What can hang from each mark:
K516: K176 K928
K512: K107 K928
K107: K198 K512 K685 K990
K928: K512 K685
K198: K107 K928
K685: K107
K990: K928
K176: K516

Every row comes from one small tree of marks. The marks that hang from a mark follow it in brackets, in the order of their numbers. Every link used is in the known rows. Which tree was each row made from?
Known rows:
K198[K928]: [-13   7 -17   1   6  -4  -6 -18  10 -19  -6 -10  11 -15  -1 -22 -18  14
  -6   1   9   0  -8  23   5  17   2   7 -22  17   4  -2  19  20 -11   1
  21]
K107[K512]: [-20  23  13  -7   0  28   7  16  -7 -13   1   6  -9   5  -4   5   7   9
  -2  -8  -7   9 -17  14 -11  16  -7  11  -2 -13  -5   9  14   2  -4 -11
 -11]
K512[K107[K198 K685]]: [ -9 -10 -16 -47 -37  53  -6  19  -5  27 -17   1   0 -11   3  -1  18   1
  -2  -2  -6  11   8  11   4 -16 -65   5  -7  11   7 -15  43   0  -1  21
 -39]
K685[K107[K512[K928] K990]]: [-50   9  -1 -44 -17  51  19   8 -17 -21 -32  17 -27  53  31  -3  11  23
 -10 -26  24  21 -21  40 -25  -7 -56   3  16 -39   6   1   7  -3  12  -6
  -8]
K512[K107[K990] K928]: [-12   7 -17 -40 -25  29  18  -3   7   6  -3  -3 -20  29  37 -20  -4  23
  -4 -11   6  25  11  33 -17 -25 -53  11  14 -22   7   4  -4 -25   1   6
   9]
K176[K516]: [-15 -13   4   1  -8   3  -1  12  -9  -1  11   2   3  -8   7  19   5   6
   4   7  -1   8  -8  12 -13  13  12  -4 -11 -31  -4 -31  -2  -3 -10  -1
  -8]
K990[K928[K512[K107]]]: [ -2 -31 -26 -31 -18  14  -7 -23  44   3  -7 -25  -6  19  -4 -47   6  18
  30 -37  10   6  17  37 -30   3 -28   4  14   1  22   7 -19  25  -1   9
 -14]
K990[K928]: [ -4 -17  -5  -5  -6 -10  -3 -28 -15 -22 -17 -25  -4   8   1 -24  -4   7
  15  -5   7  -8   6  12 -12   8   3  -8  -3  14   9  12  -7  10  -5 -11
 -18]
K928[K512]: [  0 -19 -11  -1  -1   1 -14   3  25   5  -4   6   3   6  -2 -17   6  11
  16 -25   7  13   6   8  -9  15  -9  13   7 -17  20 -19  -7  12   9   7
   1]
K516[K928]: [ -4  21 -25  -5  -1  -2   8  -4  11 -25 -10  -1 -11   9  -2 -10  -8  38
  -8   6  -2  10   0  -8  -7  -9 -14   7   6   4   3 -10 -16   3   9 -26
  16]
K176[K516[K928[K512 K685]]]: [-23 -24 -44   8  -7  25  -9  22  33 -23   9   8   5 -11 -11 -27  14  42
   4 -15 -14  17 -13  16 -26  -3  16  19  10 -60  -1 -79 -35   5  11 -26
  19]
K516[K176 K928[K512[K107]]]: [ -2  36 -57 -38 -17  34  -6  -6  73 -14  18  -8 -25  49 -23 -39 -14  72
   6 -19  24  21  16  11  -6 -17 -58  -1   9 -27  -3   0 -33   1  23 -13
  19]
K516[K176 K928[K512]]: [ -3  33 -48 -16  -9   3  -3  -4  41 -32   1   6 -17  40 -19 -28 -20  68
  11 -26  20  15   8  -5   0  -8 -37  -8   5 -22   0 -26 -21   3  19 -27
  21]
K685[K107[K990]]: [-19 -35   0 -38 -15  19   5  -8   4 -16 -30  19   0  39  13   9   3  -2
 -13 -11  17  16   0  19  16   1 -44 -16   9 -19  -9  12   9  -9  13   9
  -6]
K928[K685]: [  5 -14 -15   5   8  14  -6   7   6   3   4   1  10 -19 -16 -15  10 -12
 -11   4 -17  -7   6   5   1  -9  28  17   5 -15 -14 -13 -18  -4   4   4
   5]
K176[K516[K928[K512[K107] K685]]]: [-21 -13 -46 -20  -7  47  -6  23  65  -9  24   1  -5   0 -11 -35  17  39
   6 -20 -14  21   1  34 -36  -7 -12  30  21 -58  -5 -59 -38   7  14 -11
  21]
K176[K516[K928]]: [-20  12 -15   0  -9   6   7   9   4 -30   9   7  -8   1   1   2  -2  38
   3   3 -12  19  -8   4 -21   3  -4  -3  -7 -17  -6 -43  -8  -2   3 -29
  11]
K176[K516[K928[K685]]]: [-29  -6 -37   2   4  22   4  23   6 -29  13  11   1 -16 -11 -13  13  26
 -12   8 -27   5 -10   1 -31  -6  26  17   3 -37 -19 -60 -27  -4   5 -33
  18]
K516[K176 K928]: [ -1  43 -38  -7  -9  10   5  -4  23 -31   8  -4 -24  40 -16 -16 -26  59
  -8  -3   9   9   6 -18  10 -10 -21  -6  -1 -10 -14  -6 -12 -10  15 -31
  15]
K516[K176 K928[K512[K107] K685]]: [ -3  20 -58 -29  -6  50 -15   6  85  -5  26   0 -14  27 -29 -56  -2  58
  -3 -22   3  12  20  14  -6 -23 -29  15  19 -37 -22 -20 -44  -4  18 -17
  28]
K928[K512 K685[K107[K198 K990]]]: [-19 -73 -17 -57 -40  53 -21  16   7   4 -42  37  14  14  -7  -5  22  -2
 -11 -25  12  18   4  22  14   2 -29  -6  -1 -54   6 -29  16 -11  23  18
  -1]
K990[K928[K512 K685[K107]]]: [-12 -53 -43 -32  -7  17 -17 -18  29  -9 -21  -8   8  18 -10 -47  25   5
  21 -41  18 -15  10  34 -17  -5  14  10  12 -36  13 -15 -33  42  15   6
  -5]
K198[K928[K512]]: [ -7 -10 -29   1  -6  -7 -14 -16  34 -11  -9   1   8   1   2 -30 -15  31
   5 -21  13   7  -3  29   0  19   1  19 -15   2  27 -20   7  31  -1   7
  21]
K990[K928[K512 K685]]: [ -6 -42 -37  -7  -1  -3 -14 -10  19 -12 -14 -11  12 -11 -12 -53  20  15
  19 -34  -2 -11  12  19 -15   3  29  13  10 -14  22 -30 -21  23  -1   0
  -2]
K685[K107]: [-11 -13  -7 -23  -4  18  -1  -8  16  -1 -11  -4  -5  21   2   5  13  -6
   1  -8  21  -5   6  10   1 -11 -25  -6  10 -13  -8   7  -7  21  17   6
   0]
K198[K107[K512 K685 K990]]: [-20  14  15 -25   8  41  -9  41 -12 -49 -36  36  17  -6  10  -2  -4  31
 -14 -24   5  43 -26  34   6  32 -67  -1 -10 -13  11 -15  24   1 -13   3
 -62]
K990[K928[K685]]: [ -3 -24 -23   1   1  -4 -11 -19 -11 -21 -11 -14   4  -9 -14 -33  11   2
   6 -10 -10 -15  10   8 -16   0  33   6  -1   0  -6  -8 -12  11  -5  -7
 -13]

Write each row's tree:
[-17  56 -11  -3   6  39 -14  35 -15 -26 -12   5  -5  -3  13 -28   5  36
   9 -32  16  23 -30  28 -30   1 -52  20  -8 -12  35 -29  12  35  -2  -7
 -43]
K198[K107[K512[K928] K685]]
[-32 -56 -39 -38 -17  32 -16 -15  39 -27 -32  13  21  15 -11 -31   6  16
 -16 -36  24  12  -4  52  12  18 -15  14   0 -40   2 -29  -1  18   7  17
  16]
K198[K928[K512 K685[K107[K990]]]]
[-12 -64  -1 -31 -39  29  -7  -2 -30 -19 -46  15  15 -14  -4 -15  12   6
 -10  -4 -14   4   2   7   5  11   1  -8 -10  -6  -2 -10  20 -28   3  -3
 -23]
K107[K198 K990[K928[K685]]]
[-29 -27 -47 -52 -19  37 -13  -4  37 -17 -30  16   7   2  21 -34  -6  41
   4 -32  11  27   4  51  -2  17 -74  13   1   1  20 -33  33   8  -8  24
 -17]
K198[K928[K512[K107[K685 K990]]]]
[-16 -45 -12 -34 -10  35  -1   8   9 -14 -22  16  10  21   5  -3  17 -12
 -15  -2   9   3  -3  24  13  -6  -8   0  14 -44 -18  -9 -13 -16  19  10
  -8]
K928[K685[K107[K990]]]
[ -8 -40 -16 -52 -46  30 -12 -12  20  19 -17 -13  -4   7 -11 -31  19  15
  23 -30   2  10  13  31 -17   3 -38   5  -8   6  30   6   7  14  11  16
 -18]
K990[K928[K512[K107[K198]]]]
[-40 -10  11 -42 -36  57   0  42 -57 -18 -48  47   0   0  11  24  12  16
 -14 -12  -9  25 -20   4   8  15 -54  -7 -12  -9   0 -24  69 -23   2   2
 -55]
K107[K198 K512 K685 K990]
[-15 -10 -31 -36  -6  33 -13  15  43  10  -7  -1   2  10   7 -30  10  15
  11 -36  11  18  12  24  -8 -10 -62  16  13 -12  25 -31   5  19   1  22
 -21]
K928[K512[K107[K685]]]
[-20 -47   6 -57 -42  43   7   2 -24   1 -48  30  -1  31  15  24   8  -5
 -15  -1  15  21  -2  14  25   7 -48 -21  -4 -18  -5   3  31 -19  18  11
 -11]
K685[K107[K198 K990]]
[ -2  20 -61  -6  -1  20 -18   8  51 -22   9   7  -3  19 -27 -44  -3  63
  -1 -22   9  10   9  -3   6  -8  -1  11   7 -39 -11 -38 -36   2  20 -25
  23]
K516[K176 K928[K512 K685]]
[-50 -18 -21 -45 -11  53   4   8   7 -40 -33  20  15   8   2 -10   4  19
 -35 -18  12  11 -22  59   3  23 -11  18  -2 -34 -26   6  22  14   1   5
   4]
K198[K928[K685[K107[K512 K990]]]]
[-15  35 -73 -41 -12  43  -1   0  61 -17   8   5 -24  45 -14 -41  -5  75
  12 -37  19  24  18  12  -6 -23 -77   8  12 -18   1 -35 -16  11  18  -7
 -11]
K516[K176 K928[K512[K107[K685]]]]
[-25  17  -5 -34   5  37  -3  21  -2 -68 -35  33  24 -13   7 -16 -16  46
 -21 -28  14  44 -35  59   7  46 -60   8 -33   3  16 -10  47  16 -19   2
 -38]
K198[K107[K512 K685 K990] K928]
[-14   5 -67 -29  -5  32 -12  -3  63 -20   2   7 -10  50 -29 -38   4  52
   2 -30  34   7   8  14   7 -24 -14   3  15 -54 -17 -31 -45  20  36 -14
  25]
K516[K176 K928[K512 K685[K107]]]
[-39   1  -3 -47 -34  54   2  14 -15 -12 -25  10  -1  15  -8   3  12   7
 -18  -5  20  13 -26  45   3  16 -33   5 -35   4  -1  16  51  26  15   3
   5]
K685[K107[K198[K928] K512]]
[-15 -81 -15 -38 -48  19 -16  -2 -18 -12 -47  24  13 -13  -9 -29  15  16
   8 -28 -12   7   9  18  -1  16  -1  -3  -3 -19  24 -25  17 -20  10   5
 -18]
K107[K198 K990[K928[K512 K685]]]
[-43 -45  10 -70 -52  50   7  -6 -46 -31 -64  21  -5  39   5   6  19  10
  -6 -13  14  22 -19  34   2  25 -45 -22 -11  -8   2  21  44   0  18  -4
 -41]
K685[K107[K198 K512 K990[K928]]]
[ -4  -9   8 -22   6  41  -9  23  -5 -60 -32  16  22  -6 -18 -35   6  25
 -11 -24  -9  28 -19  45 -16  39  -6  -1  -7 -15  -3  14  -4  -3 -19  -9
 -36]
K198[K107[K512 K990[K928[K685]]]]
[-28 -26 -19 -37 -40  27  -7  -5 -36 -27 -57  28  15 -16  11   2  -5  31
 -19  -7  -2  23 -12  10  26  17 -48  -2 -35  25  12 -37  72 -15  -8   9
 -30]
K107[K198[K928] K685 K990]
[-11 -45  -9 -19 -13   4  -1 -14 -14 -36 -29   9  12  -1   9 -28   8  11
 -12 -10 -12  -3   4  16  -1  11  17  -5   7  -6  -9 -10  -3 -23  -7  -8
 -19]
K107[K990[K928[K685]]]
[ -3 -34 -27 -14 -28  30 -30   9  13   2 -20  19  25 -31 -18 -29   5  17
  -9 -18  -6   2  -4  32   4  13  14  36 -28   3  14 -38  26   9   0  14
  21]
K107[K198[K928[K512 K685]]]
[ -6 -20 -45 -47 -14  39   1  16  67 -24 -18  21   2  10  -3 -35  -3  38
 -11 -27 -16  31  22  30  -9 -12 -39  24  39 -35  -3 -26 -32 -15  15  -8
  23]
K516[K928[K512[K107[K990]] K685]]
[-10 -62 -13 -55 -39  60 -11  30  28  20 -24  34   7   0  -5 -21  18   0
 -10 -22 -13  25   8  32   4   1 -40  12   8 -37  -2 -16   6 -33  17  25
   2]
K928[K512[K107[K198 K990]] K685]
[ -4 -34   2 -57 -44  50   1  11  -3  11 -21  22  -4   8   7  18  -1   1
 -19   3 -12  27   8  17   9  -1 -57  -4  -1  -3  -3  16  26 -46   8  16
 -11]
K512[K107[K198 K990]]
[-40 -29 -57 -24  -7  39 -12  18  48 -22  -2   9  -2  12 -12 -16  23  35
   8 -27   5  13 -13  25 -34  -7   0  16  14 -71  -1 -68 -36  21  24 -19
  20]
K176[K516[K928[K512 K685[K107]]]]
[-10 -54 -11 -29 -24 -10  -6 -25   5 -31 -43   5   6  17  17 -27  -1  30
  23 -36  12  19  16  20  -7  24 -15 -10   6   0  27  -8   1  -4  -5   3
 -22]
K107[K990[K928[K512]]]
[  1  32 -48  -5   1  25  -4   5  29 -30  14   8 -12  14 -27 -26 -13  49
 -20  -6   5   2   0  -9   5 -24  -1   1   7 -25 -29 -22 -26 -11  11 -33
  17]
K516[K176 K928[K685]]
[-41 -32   3 -53 -40  73  -3  43 -22  -8 -41  39   6  17 -10  12  20  -6
 -25  -7   2  18 -20  32   7   5 -31   4  -2 -48 -24  -3  30 -22  17   6
 -15]
K928[K685[K107[K198 K512 K990]]]
[-26 -34 -32 -55 -37  49   3   3  -8 -22 -50  28   3  18  -7  -2  14  18
 -30   0 -11  23  -5  12  10 -18 -37  -4   4 -36 -13 -22   2 -19  32  -7
  16]
K516[K928[K685[K107[K198 K990]]]]
[-19 -15 -32  -1 -14   9  -7   8  30 -20   3  12  -9   1  -2  -5   3  51
  13 -14  -4  22  -3  10 -25  14 -11  11   3 -37  16 -63 -17  14  14 -28
  13]
K176[K516[K928[K512]]]
[-19 -32  -9 -68 -44  52   2  20 -13  12 -34  23  -3   5  15  15   5   5
 -18  -4 -15  26   1  19  16  -9 -81  -9  -8   0   4 -21  51 -35   6  27
 -44]
K512[K107[K198 K685 K990]]
[-47  -1  -2 -45 -42  49  -2  19 -45 -35 -57  38   9 -13   8   6   0  36
 -26  -7  -2  27 -34  32  10  38 -57   0 -34  15   9 -24  86  -9  -7  -1
 -39]
K107[K198[K928] K512 K685 K990]
[-24 -31 -23 -50 -20  25  10 -18  -2 -24 -41  -4  -4  10  25 -26   7  27
  10 -17  -2  11  16  32  -4   1 -68 -10   4  15   7  -9  20  -5  -8   9
 -56]
K512[K107[K685 K990[K928]]]
